Each row was made from one path, in order. Every step used is in the known rows, and no mark comes twice. Write each row's path.
Known rows
C > R > N > U: [-14   9 -20   4 -14 -11   8   5 -10   1 -11   9 -37 -26   1  18  13 -26
   5  -1  35   0  -9  -3   4 -16  14 -15   3  -5   7  17   7   8   2]
R > N > U: [-11   9 -19   8 -19 -15   4   5 -13  -3  -8  10 -29 -15   4  13   7 -22
   0   3  31  -1  -3 -14   1 -17  10 -18   5  -7  13  10  13  11   3]
S > H: [-16  -4  -7  -3  -8 -14   1 -10   2   2  -1   1  -1   4   4   0  -2 -14
  20 -15  36   8   1 -14  -3  -7  -7  18   4  -3  12   0   7  -4  -9]
H > K > D: [-13   8  -1 -10 -18 -13  -5 -12  -3  -6   7  14  -2 -13   1   4  -4  12
  25   7  29   0  -7 -10 -12  -4  14  -1  16 -17  -5  16   9   5   9]
U > N > D: [-13  20  -7   0 -28 -15   4  -8 -19  -1   4  10 -28   0   7  13  -6 -23
  15   0   4   1  -5 -13  -3   8  11 -10   8 -13  -2  20   6  -4   6]
C > M: [-24   4 -11  -1 -19 -10   2  -8  -7   4   7  -6  -9  -6   3   5   2  -8
  15   3  26   7  -9  16   8 -21   6  -4   2 -17   2 -24   4   3  -2]
D > S > H > K: [ -3  -8  11 -13  -9 -11   3  -3  10  16  -6   8  16   3  -3  -9   3   8
  20 -11  42  16  -1 -22  -9   5  -7  12  10 -11  14  -1  -2  -4   7]
U > N > R: [-21  16  -1  -2 -28 -17   3  -6 -15 -10   2  12 -27   3  -3  12  -3  -1
  18  -2   4  -3 -16  27  -4   0  11 -24  10 -11   1  17   2  -3  -6]
D > K: [-14  -1  -6   2 -14 -12   4   0  -3   3  -3  11  11  -2   7   0   7  21
  14   0  36  10  -6  25  -7  -1  14  -9   0 -14   4  18   8  -1   0]
M > C > D > K > H: [-11  -1 -12   3  -4 -12  12 -17   1  -3   9  12  10 -21  16 -13  -5   6
   8 -15  22 -35 -16  17  -6   1  -1  15  -1   5  -9  13   8   2  -5]
W > C > R: [-23   6 -14   9 -12 -14   6 -20  -9   4  -6   1  -5  -7  -3   4   8  -4
  24   7  19   6  -9  26  -4  -3  24  -4  -2  -2  -2   6  -2   1 -18]
M > C: [-17   3 -11   1  -7 -18   7 -15 -10   1  -4   5  11   4   1  -5   1  -6
  15   9   5  -8  -9  14  -7 -12  11   5   1  -9   1   1   2   4 -19]
J > D > K > H: [-18   2 -18   4 -15 -14   5  -7  -2  -2   3  13   9 -10  16  -8 -10  22
  11 -26  35  -8  -8  -7  -9 -12   4   2   5  -5 -15   6   9   7   7]
M > C > D > S > H > K > Z: [  4  -5   5 -16   0  -8   8  -3   9   9  10  21   4 -18   3 -21   4 -14
  15  -1  27 -33 -12 -16  -9  14 -18  19  14   0  -6   9 -42  -3   0]
K > Z: [-20   7  -4  -3 -19 -14  -2   2  -7   2  -1  12 -10  -7  12  -8  -2  -4
  16   5  31   0  -3   4  -4  -4   7 -11  12 -11   1   5 -23   9  -4]
C > R > N: [-18  13 -14  -2 -15  -6   4  -5 -10  10  -6   4 -32 -27   7  16  10  -6
   2  -1  25  -5 -15  19   1  -5  11  -6   6  -6   6  14  10   3   1]
C > D > J: [-16   7  -4  -3  -3 -15   8  -5   5   6   9  22  -5 -10   0   3  -1 -27
   6   2  21  -7  -7  19   2 -15   6  -7   1  -4 -14  20  -3  -5   9]
R > N > D > K > Z > S > H: [  5   6 -22   6  -8  -4 -12   1   7   4  -8  25 -16 -26  17   5  -5 -11
  -3 -13  21  10  -4 -30 -11  17 -19   9 -12   2  14  22 -18  12   9]
U > N > D > K > Z > S > H: [ -1  10  -6  -2 -17  -4  -5   6   3   7   2  27 -15  -7  18   5 -14 -12
  18 -16  20   5  -2 -34 -11  18 -18   5 -11   1   7  23 -26   1   9]
K > H: [-22   4  -4   0 -16 -16  -1 -15  -1   3  -5   2  -1  -3  15 -10 -15   3
  15 -22  32   5  -5 -10  -3  -9   2   6   7  -4   7 -10  15   7  -4]
A > S > H > K: [ -8 -14   6 -17  -6 -11   1  -7   8  -1  -2   7  13  -2   3  -4  -3  -2
  13   0  48  15 -10 -20  -8  -3  -3  33   6   4  15   1  -5  -6   7]
S > H > K > Z: [-13  -4   0 -18 -10 -11  -4   2  14  -2  -2  16  -4 -11  14 -13   2  -8
  33  -6  55  -4  -3 -22 -10   2 -10   9  17  -8   9  -7 -23   0   3]
A > S: [-14  -4   2  -4 -14 -15   2  -8 -12   3   0   3   6   1   1   1  -5   2
  -4  12  24  19 -11   5  -4  -7  13  13   0   0   9  14  -5   2  -1]
K > D: [-16  11  -4   1 -16 -13  -5 -16 -10  -3  12   8 -10  -6   1   7 -10   5
  13   4  13   3  -3  -5  -6  -8  13   0   9 -14  -4  20   8   6  -5]
J > D > C: [-16   2 -21   1 -19 -17   9  -8 -17  -1   3  13   2   2  -7   4   0  -4
   8  -1  -4 -12  -7   6  -1 -33  23 -10   5 -15 -21   5  -5   4   1]
H > K > D > S: [ -2   8  14  -8 -17 -10  -2  -9  -4  10   5  14   6  -8  -7  -1  -4  26
  15   4  19  12  -5 -11 -12   3  11  -5  17 -20  -4  20  -2   7  10]
C > M > N: [-20   5  -7  -3 -14  -7  10  -2 -15   2   2  -2 -17  -9   0  30   2  -7
   3   9  15 -15 -13  12   7 -15   6 -12   0 -17   6 -27   6  -4  10]
Z > K > H: [-20  -1  -7  -4 -18 -14  -3  -8   9   0 -11   2  18  -1  23  -7  -8   4
  26 -20  45   3  -5   3  -6 -13   7   6  21  -4   8 -11  13  11  12]
Z > S > H: [-17  -5 -10  -1 -10 -12  -1 -10   4  20  -7   7  16   5   2   3 -12 -14
  13 -15  29  22   1 -24  -6 -10 -12  20 -18   4  19  -3   5   2  -1]
D > P: [-11   5 -20   0 -32 -16   7  -3  -8  20  -4  18   3  -2  -1   6  -1  -2
  14  -3  22   4 -11  -6  -3 -11   4  -8   3 -13   3  -1   1   3  -6]
D > L: [-16   3 -11   0 -36 -15   6  -1  -6  19  -4   7  -6  11  -3   6  -2   3
  10  -2   5   8  -5  22  -4   0  14  -9   4  -9   8   2   4  -3  -3]

Which path is each row?
[ -5  -7 -15  -2   2  -5   3  -2  10   9   8  25  16 -20  12 -11  -4 -12
   8  -7  24 -27 -10  -1 -11   3 -21  22 -20  12  -1  20 -32   2  -4] -> M > C > D > K > Z > S > H
[ -6   4 -14   4  -9  -6   5  -8  -2 -12  -3   4 -14 -19  11  21  -9   3
   2 -17  13  -6 -15  -6   5   7   0  -4   0 -12   2 -17  15   1  14] -> C > M > N > D > K > H
[ -9  -6  -7  -2  -6  -7  -7   7  12  12  -4  20  15  -7  13  -7  -7   8
  16 -13  44  16   1 -12 -10   2 -15  12 -15   2  15   8 -25   8   0] -> D > K > Z > S > H
[  2   4  11   1  -7  -7  -3 -16   0   7  13   7  -4   2  -8   0 -13   7
   8 -15  13  12   3 -29  -5   4 -10  20  10  -8   4  19  -4   2  -9] -> K > D > S > H
[ -2  -4  -5  -9  -9  -7 -10 -15  10   3   1  21  15  -3  -7   6 -14   2
  23 -10   7   7  -4 -29  -9 -21   1  21  -8  -7   6   1   0   5   6] -> Z > S > H > K > D > C
[  1  -2  -2 -11  -9  -8  -6 -16   7 -13   8  17  -3  -4  -5   3  -4   2
  30 -11  14  -9  -5 -19  -5 -17   6  17  13 -13  -1   3   3   0  -2] -> S > H > K > D > C
[-12   7  -4  -2 -17 -12  -9  -9  -1  -7   5   7   7  -5   9   9  -2   4
  21   2  27   3  -2   7  -8 -11  17   2  24 -12  -6  17   8  12  13] -> Z > K > D
[-19   6  -9   0 -12 -13   5  -5 -11 -15  -2  -1 -20 -10 -13  32   3  -6
   4   6  -2  -8 -24  34   8  -8  10 -28   2 -17   2 -16   2  -2  -2] -> C > M > N > R
[-16   3 -25   1 -21 -12   6  -9 -15  -3  11   3  -8  -4  -7   9   4 -10
   9   2  -6 -15 -15  16  13 -44  14  -9   2 -18 -22 -26 -10   5   2] -> J > D > C > M
[-16  -1  -8  -5 -10 -10  -8   0   6  16  -4  15   5  -4  10  -6 -14 -16
  16 -11  34  14   2 -29  -6  -7 -17  15 -10   3  16  -4 -26   8  -1] -> K > Z > S > H
[-11   4  -9  -3 -15  -8   4   7  -3   1  14  21 -11 -27  14  -6   6   4
   7   3  43 -20 -10  24  -5   8   6 -13   6  -6 -12  34 -24   1  10] -> C > D > K > Z
[-12   2  -9  -2 -14  -5  12  -3 -16  -5   2   2 -15  -4  -8  31   3  -5
   0   8  -8 -19 -15  25  14 -28  17 -15   0 -18   3 -33  -1  -2   6] -> D > C > M > N
[-20   4  -4 -14 -20 -13  -6   5   3  18 -10  22  15 -14  12  -7  -6   4
  22  10  38  12  -7 -12 -15  -6   5 -10  -6  -8   8  -2 -23  11  17] -> H > K > Z > S
[-15   1 -14   0 -19  -8   3  -9  -8  -2   5  -1  -6  -1  -4   5   5  -6
  13   2   2   0 -13  29  13 -35  15  -8   0 -19  -1 -30  -3   4  -7] -> D > C > M
[-14   5 -16  -2 -18 -13   3   9  -8  -3   5  23  -2 -15  13  -6   4  17
  13   1  35 -15  -7   5 -10  -8   7 -15  10 -13 -21  20 -30   9   7] -> J > D > K > Z
[ -5   1   6 -11   4  -7 -10 -11  28   8   0  34  18  -3  -2   5 -19  -7
  26 -10  24  21   1 -36 -11 -18 -13  22  -8  -2   6   5  -2   3   9] -> Z > S > H > K > D > J
[  8  -9   7 -14  -6  -7  -8 -17   5 -16  11  16   3  -2  -8   1  -9   6
  11  -2  11   2 -10 -22  -5 -15   8  34   9  -1   3   9 -12   0   0] -> A > S > H > K > D > C
[  6  -2   9  -4  -7  -5  -7 -10  10   5   5   6  12   4   1   3  -5   8
  17 -16  28  12   3 -17  -8  -2  -5  20  23  -7   3  17  -3   6   9] -> Z > K > D > S > H
[ -9   5 -19   3 -12 -13   5 -15 -10  -2 -10   6  -9  -8 -12   9   8 -23
  15  -2 -12  15 -15  14   3  -7  27  -8   2 -14 -13  22  -3  -1  -9] -> N > D > C > R
[ -5   5  -2  -9 -18 -11  -5 -14  -4  -9   6  18   0  -7  -5   4  -1  13
  23   6   4  -5  -9   3  -6 -19  24  -4  14 -20 -10  10   2   6   4] -> H > K > D > C
[ -4  -2   2 -15 -12 -10   2   5   6  11   2  21   4 -10   4 -14  -1   2
  19 -10  39  -9  -3 -41 -10  -1 -14   5  19 -10 -12   3 -41   3  12] -> J > D > S > H > K > Z
[ -4  -7   0 -13 -12 -14   8  -3   3  14   1  14  16  -2  -5  -5   2   3
  16 -13  34   0  -3 -33 -10  -5  -9  11  13 -10  -8   3  -9  -4  13] -> J > D > S > H > K
[-15   2  -7   0 -15  -8  -5   9   0  15  -7  24  16  -9  14  -7  -5  21
  11   2  33  17  -5   9 -12  -2   3 -11 -14  -6   7  16 -23  12   7] -> D > K > Z > S
[-12   9 -16   1 -14 -10   8  -8 -16  -7  -1  -3 -22 -13  -4  33   0 -27
  -2   9  -2  -3 -14  -5   7  -1   8 -13   1 -18  -2 -12   6  -2  12] -> C > M > N > D
[ -3  -2  -4 -11 -11  -3  -8 -16  10 -17  16   7 -13 -11  -5   7  -1  -3
  29  -8  12  -8 -11 -10   8 -30  -1  20  10 -18  -5 -28  -2   1  -1] -> S > H > K > D > C > M
[ -8   8  -7   3 -17 -11  -5 -17 -13  -9  10  13  -9   0  -8   6  -6   5
  12   0  -9  -2  -5   7  -1 -22  22  -3   7 -17  -8  16   1   9  -8] -> K > D > C
[ -1  -4  14 -16  -8  -8  -1   6  12  13  -3  17   4  -6   6 -17  -1   8
  23 -10  44   8  -2 -26 -10  10 -14   7  17 -10  11  -1 -34   0   4] -> D > S > H > K > Z
[ -3  19 -13   1 -14  -1  -2 -15 -14  -5   7  14 -42 -28  -4  23   3   3
   0  -2 -10 -17 -15  19   3 -17  21  -4  10 -11  -8  23   3   9  -5] -> K > D > C > R > N
[-14   4 -22  -1 -16  -8  15  -3 -23  -6   7   6 -17  -7 -10  35   2 -10
  -3   6 -15 -35 -16  12  11 -39  16 -18   1 -19 -20 -29  -8  -1  14] -> J > D > C > M > N
[ -5   5 -17   0  -8 -10  12  -8 -17  -7 -13  10 -17 -12 -16  34   7 -22
   2   3 -20  -5 -17  10   3  -1  28 -16   1 -12  -8  20   0  -8   3] -> M > N > D > C > R
[  3   6 -11 -10  -7   4  -9 -13   6   8  -2  22 -18 -31  -3  21  -3   0
  12 -12   5  -8 -15 -19  -6 -16   0  21  -8   1   6   8   3   6  12] -> Z > S > H > K > D > C > R > N
[ -7  17 -10  -3 -23  -9   9  -9 -18  -2   0  13 -32  -6  -3  19   2 -23
  20  -4 -17  -6 -16  11   4  -6  24 -13   5 -11 -12  22  -5  -8   0] -> U > N > D > C > R
[ -7  16 -26   6  -5 -12   5 -20 -12  -1 -13   7 -26 -27   1  13  10 -29
   1   7 -12 -13 -21   5  -4   8   8   2   2  -4  -4  21   5   6 -14] -> M > C > R > N > D
[  3  17 -35  10 -33 -15   0  -7 -13  13  -9  20 -27 -22   2  17   1 -23
  -6  -3   0  -1 -14 -24  -3   7   0 -11   5 -12   1  13   8   7   2] -> R > N > D > P
[  5   7  -9 -13  -7   1  -5 -15   6 -11   4  18 -36 -32  -1  19   8  -1
  17 -13  13 -21 -16  -7  -1 -11   5  17  14  -7  -1   9   5   1   4] -> S > H > K > D > C > R > N
